Known rows, with every way that one mark hangs from another:
z_458(z_127(z_85) z_227(z_374)): [ 1.69  3.32  2.91  1.93 -1.67  0.91  1.25 -2.29  3.69 -0.55  1.31 -1.39
 -2.38  2.43 -0.18  3.04  2.31  2.12 -4.60 -1.42]
z_85(z_127(z_458(z_227(z_374) z_888)) z_475): [ 0.40  1.46  0.96  3.47 -0.91  0.69  2.34 -0.22  2.02 -0.04  1.93 -2.59
 -1.42  2.36  1.61  2.02  2.51  2.68 -0.41  0.59]
z_127(z_85 z_458(z_888)): [ 0.32  1.08  2.21  2.57  0.16 -0.15  3.08 -5.68  2.51 -0.43  4.10 -2.86
 -3.61  2.87  0.85  5.27  1.13  2.67 -4.26  1.32]
z_85(z_127(z_458) z_475(z_364)): [-0.36  0.26  0.65  2.81 -0.56  1.44  2.20 -0.06  0.61 -0.02  0.62 -0.85
 -0.87  3.02  1.08  0.58  3.17  2.46  0.80  1.26]
z_364(z_475): [ 3.58  0.53 -0.96  1.98 -0.05  1.91 -1.54 -2.92  0.67  0.06  1.41 -1.10
 -3.60  3.47 -1.42  1.25  2.44  0.69 -2.45 -1.26]
z_85(z_127(z_458)): [ 0.18  1.24  0.53  2.98  1.10  0.01  2.34 -2.17  1.74 -0.60  1.59 -1.82
 -2.21  3.33  0.36  2.28  1.55  2.43 -1.87  0.97]
z_475(z_85): [ 2.46  1.45 -0.80  1.78  0.67  1.22  0.77 -2.43  1.03 -1.41  1.61  0.10
 -2.84  2.53 -0.40  1.11  1.72  0.70 -2.89  0.27]
z_85(z_127(z_458(z_227(z_374(z_279)) z_888))): [ 1.17  1.68 -0.20  4.28 -0.38  0.58  2.21 -2.35  2.60 -0.87  2.68 -3.49
 -1.48  2.23  1.58  1.87  1.49  2.54 -2.44  0.81]
z_85(z_475(z_364)): [ 2.12  0.28  0.08  1.26 -1.32  1.95  0.85 -0.82 -0.43 -0.27  0.68  0.09
 -2.54  2.54 -0.50  0.65  3.53  0.60 -1.31 -0.51]
z_227(z_374 z_475(z_85)): [ 3.86  1.44 -1.10  2.62  1.18  0.69 -2.58 -2.37  1.44 -1.46  1.62 -0.23
 -2.54  4.23 -0.86  0.59  0.98 -0.09 -2.93 -0.14]
z_458(z_227): [ 2.39  1.45 -0.49  2.43 -1.03  1.24  0.33 -2.09  0.96 -0.29  1.67 -1.80
 -3.21  2.12 -1.14  0.98  2.70  0.75 -3.59 -2.05]
z_127(z_85 z_458(z_227(z_374(z_279)))): [ 1.81  2.52  1.65  2.75 -1.91  0.44  2.41 -3.35  3.55 -0.50  2.24 -2.14
 -1.54  2.91  0.92  3.08  2.34  2.34 -4.46  0.00]
z_364(z_227(z_374) z_475(z_85)): [ 5.30  1.05 -1.53  1.67  0.31  2.90 -3.79 -2.05  0.44  0.60  0.46  0.26
 -3.43  5.15 -0.69 -0.15  3.00  0.96 -1.12 -1.58]
z_227(z_374(z_279) z_475(z_364)): [ 4.71  0.62 -1.84  3.09 -0.63  1.72 -2.34 -3.01  0.86 -1.55  1.49 -1.15
 -1.56  3.76 -0.69 -0.64  1.66 -0.19 -3.51 -0.40]
z_279(z_374): [ 2.93  2.22 -1.09  0.98 -0.09  0.89  2.07 -3.53  2.12 -2.80  2.47 -1.76
 -2.63  3.23 -1.14  1.96  2.08  1.18 -4.74 -0.28]
z_227(z_374(z_279) z_475(z_85(z_127) z_364)): [ 3.79  0.72 -2.17  3.97 -0.17  2.67 -2.34 -1.64  1.32 -1.97  1.35 -0.48
  0.09  3.55  0.56 -2.06  1.67  0.41 -1.44  1.26]
z_227(z_374 z_475): [ 4.05  1.31 -0.53  2.33  0.93  0.16 -2.40 -2.77  1.20 -1.02  1.61 -1.04
 -3.34  4.52 -1.49  1.55  1.15 -0.17 -3.85 -0.98]
z_227(z_374 z_475(z_85 z_364)): [ 3.39  0.43 -1.54  3.00  0.80  1.57 -3.35 -2.08  0.52 -1.24  1.36  0.24
 -1.96  4.31 -0.57 -0.73  1.67 -0.29 -1.59  0.16]
z_364(z_227(z_374(z_279)) z_475(z_85(z_127))): [ 5.47  1.27 -1.95  2.57 -0.40  3.85 -2.93 -1.48  1.11 -0.01  0.35 -0.34
 -1.61  4.54  0.29 -1.31  3.08  1.61 -0.70 -0.57]
z_227(z_374(z_279) z_475(z_85 z_364)): [ 4.48  0.81 -2.47  3.34 -0.40  2.22 -2.53 -2.66  1.11 -2.00  1.49 -0.36
 -0.76  3.48 -0.05 -1.58  1.55 -0.14 -2.59  0.47]
z_475(z_85(z_127(z_458)) z_364(z_227(z_374))): [ 1.39  0.46 -0.82  3.02  0.92  2.30 -0.74 -1.07  0.27 -0.12  0.51  0.40
 -1.30  4.53  1.32 -0.88  2.86  1.96  0.86  1.08]
z_85(z_127(z_458) z_475(z_364(z_227(z_374)))): [ 0.89  0.49  0.67  2.39 -0.45  1.70  0.89  0.25  0.27  0.64 -0.01 -0.44
 -1.27  4.29  1.13  0.31  3.62  2.51  1.12  0.48]

Rows:
[ 1.22  1.04  2.43  1.39 -1.29  1.15  1.67 -2.35  1.40  0.62  1.15 -0.35
 -2.15  4.36  0.87  2.87  3.41  2.46 -1.68  0.41] | z_127(z_85(z_475(z_364(z_227(z_374)))) z_458)
[ 0.90  1.80  2.17  3.27 -0.95  0.04  2.08 -4.23  3.07 -0.11  3.78 -3.13
 -2.95  2.78  1.31  4.50  1.79  2.48 -3.99  0.30] | z_127(z_85 z_458(z_227(z_374) z_888))
[ 2.96  0.96  2.37  0.74 -1.86  2.53  0.39 -1.43  0.44  0.35  0.92  0.59
 -2.56  3.83  0.08  2.01  4.28  1.26 -2.14 -0.31] | z_127(z_85(z_475(z_364(z_227(z_374)))))
[ 4.98  1.81 -2.01  2.93  0.01  1.32 -1.79 -2.92  2.07 -2.25  1.72 -0.81
 -1.34  3.40 -0.41 -0.30  0.83  0.09 -3.90  0.20] | z_227(z_374(z_279) z_475(z_85))
[ 2.98  0.66  0.02  2.06 -1.67  3.23  0.40  0.66 -0.14 -0.05 -0.15 -0.07
 -0.82  3.31  0.79 -0.91  4.22  1.70  0.15  0.11] | z_85(z_127 z_475(z_364(z_227(z_374(z_279)))))
[ 3.08  1.06 -0.97  2.67  1.71  1.18 -2.60 -2.63  0.88 -0.10  1.08 -0.90
 -2.66  5.56 -0.42  0.13  1.52  1.69 -1.39 -0.44] | z_364(z_227(z_374 z_475(z_85(z_127(z_458)))))
[ 6.42  1.16 -1.70  1.60 -0.84  2.94 -2.98 -2.84  0.72  0.47  0.52 -1.02
 -3.28  4.80 -0.96  0.15  3.10  0.99 -2.79 -2.20] | z_364(z_227(z_374(z_279)) z_475)
[ 0.88  1.87 -0.59  3.26 -0.11  1.41 -1.08 -3.24  2.51 -1.00  1.73 -2.23
 -2.01  2.18 -1.33 -0.15  0.81  1.86 -3.09 -1.48] | z_458(z_127 z_227(z_475(z_85)))
[-0.23  0.22 -0.54  4.36  0.33  1.14  0.04 -1.95  1.17 -0.12  1.76 -2.53
 -1.23  3.36  0.14 -0.11  1.97  2.25 -0.53  0.30] | z_85(z_127(z_458(z_227(z_475(z_364)))))
[ 1.45  1.97  1.96  3.67 -0.84  1.11 -0.73 -4.65  3.45 -0.63  3.76 -3.74
 -2.90  2.37 -0.04  3.02  0.82  2.22 -4.53 -0.83] | z_458(z_127(z_85) z_227(z_374 z_475) z_888)
[ 3.62  0.26 -0.94  2.75  0.53  1.03 -3.16 -2.50  0.25 -0.78  1.38 -0.56
 -2.78  4.57 -1.20  0.23  1.84 -0.40 -2.54 -0.72] | z_227(z_374 z_475(z_364))
[ 0.56  1.83  1.01  2.89 -1.08  0.66  2.21  0.81  2.05  0.02  0.62 -1.51
 -0.92  2.86  1.09  1.28  3.00  2.46 -0.29  0.16] | z_85(z_127(z_458(z_227(z_374))) z_475)
[ 3.35  0.50 -1.27  1.79  0.29  2.74 -1.81 -1.66 -0.53 -0.29  0.53  1.13
 -2.67  4.16  0.07 -0.83  3.20  0.53 -0.85 -0.36] | z_475(z_85 z_364(z_227(z_374)))
[ 4.26  1.75 -1.71  3.54  0.23  1.72 -1.59 -1.95  2.20 -2.24  1.56 -0.93
 -0.45  3.44  0.22 -0.73  1.01  0.63 -2.78  0.97] | z_227(z_374(z_279) z_475(z_85(z_127)))
[ 2.97  0.29 -1.41  2.50  1.46  2.33 -2.69 -3.06 -0.16 -0.10  1.37 -0.97
 -2.98  4.70 -1.33 -0.69  1.87  1.44 -1.46 -0.77] | z_364(z_227(z_475(z_85(z_127))))
[ 4.09  0.77 -0.50  1.05 -1.95  2.69  0.06 -0.85 -0.37 -0.10  0.10  0.10
 -2.16  3.27 -0.15 -0.18  3.92  0.84 -1.66 -1.09] | z_85(z_475(z_364(z_227(z_374(z_279)))))
[ 2.69  0.35 -1.22  3.65  1.01  1.98 -3.10 -1.13  0.66 -1.24  1.23  0.10
 -1.08  4.32  0.05 -1.21  1.84  0.24 -0.47  0.93] | z_227(z_374 z_475(z_85(z_127) z_364))
[ 1.08 -0.66 -2.03  5.17 -0.17  2.87 -2.23 -3.13  0.31 -0.58  3.88 -3.21
 -1.92  1.88  0.28 -1.19  1.75  1.17 -0.76  0.05] | z_458(z_227(z_475(z_85(z_127) z_364)) z_888)
[ 0.57  0.57  2.19  1.42 -1.29  1.41  1.96 -2.97  1.07  0.71  1.41 -0.69
 -2.22  3.95  0.54  2.61  3.36  2.71 -1.59  0.43] | z_127(z_85(z_475(z_364(z_227))) z_458)
[ 3.37  0.50  0.09  0.85 -1.22  2.21 -0.43 -0.51 -0.75  0.42  0.05  0.46
 -2.91  3.79 -0.44  0.37  4.04  0.73 -1.09 -1.29] | z_85(z_475(z_364(z_227(z_374))))
[-0.24  0.98  0.67  3.55 -0.87  0.99  2.68 -0.79  1.62  0.04  2.20 -2.93
 -1.53  1.96  1.35  1.69  2.43  2.95 -0.34  0.62] | z_85(z_127(z_458(z_227 z_888)) z_475)
[ 0.97  0.10 -0.90  3.10  0.42  2.80  0.06 -0.87  0.07 -1.09  1.10  0.52
 -1.05  2.60  0.75 -1.08  2.83  1.08  0.17  1.57] | z_475(z_85(z_127) z_364)
[-0.11  0.48 -0.39  4.66  0.76  0.57  0.63 -3.16  1.77 -0.35  3.20 -3.88
 -2.11  2.76  0.50  1.43  1.07  2.58 -1.56  0.56] | z_85(z_127(z_458(z_227(z_475) z_888)))
[ 1.64 -0.05  0.36  1.93 -0.89  3.17  0.21  0.38 -0.87  0.51  0.06 -0.04
 -1.63  3.46  0.18 -0.62  4.25  1.85  0.89 -0.07] | z_85(z_127 z_475(z_364(z_227)))
[ 1.84  0.66  2.28  1.07 -1.95  2.38  1.50 -1.76  0.63 -0.18  1.44  0.26
 -2.24  2.69 -0.04  2.18  3.87  1.24 -2.39  0.29] | z_127(z_85(z_475(z_364)))
[ 5.51  0.88 -0.96  1.37  0.14  2.39 -3.61 -2.45  0.16  1.06  0.44 -0.54
 -4.24  5.48 -1.36  0.83  3.21  0.86 -2.02 -2.44] | z_364(z_227(z_374) z_475)
[ 0.43 -0.46 -1.21  3.49  1.08  2.67 -0.23 -2.61 -0.17 -0.05  1.92 -0.90
 -1.82  3.61  1.40 -0.66  2.37  2.48  0.89  1.45] | z_475(z_85(z_127(z_458(z_888))) z_364(z_227))
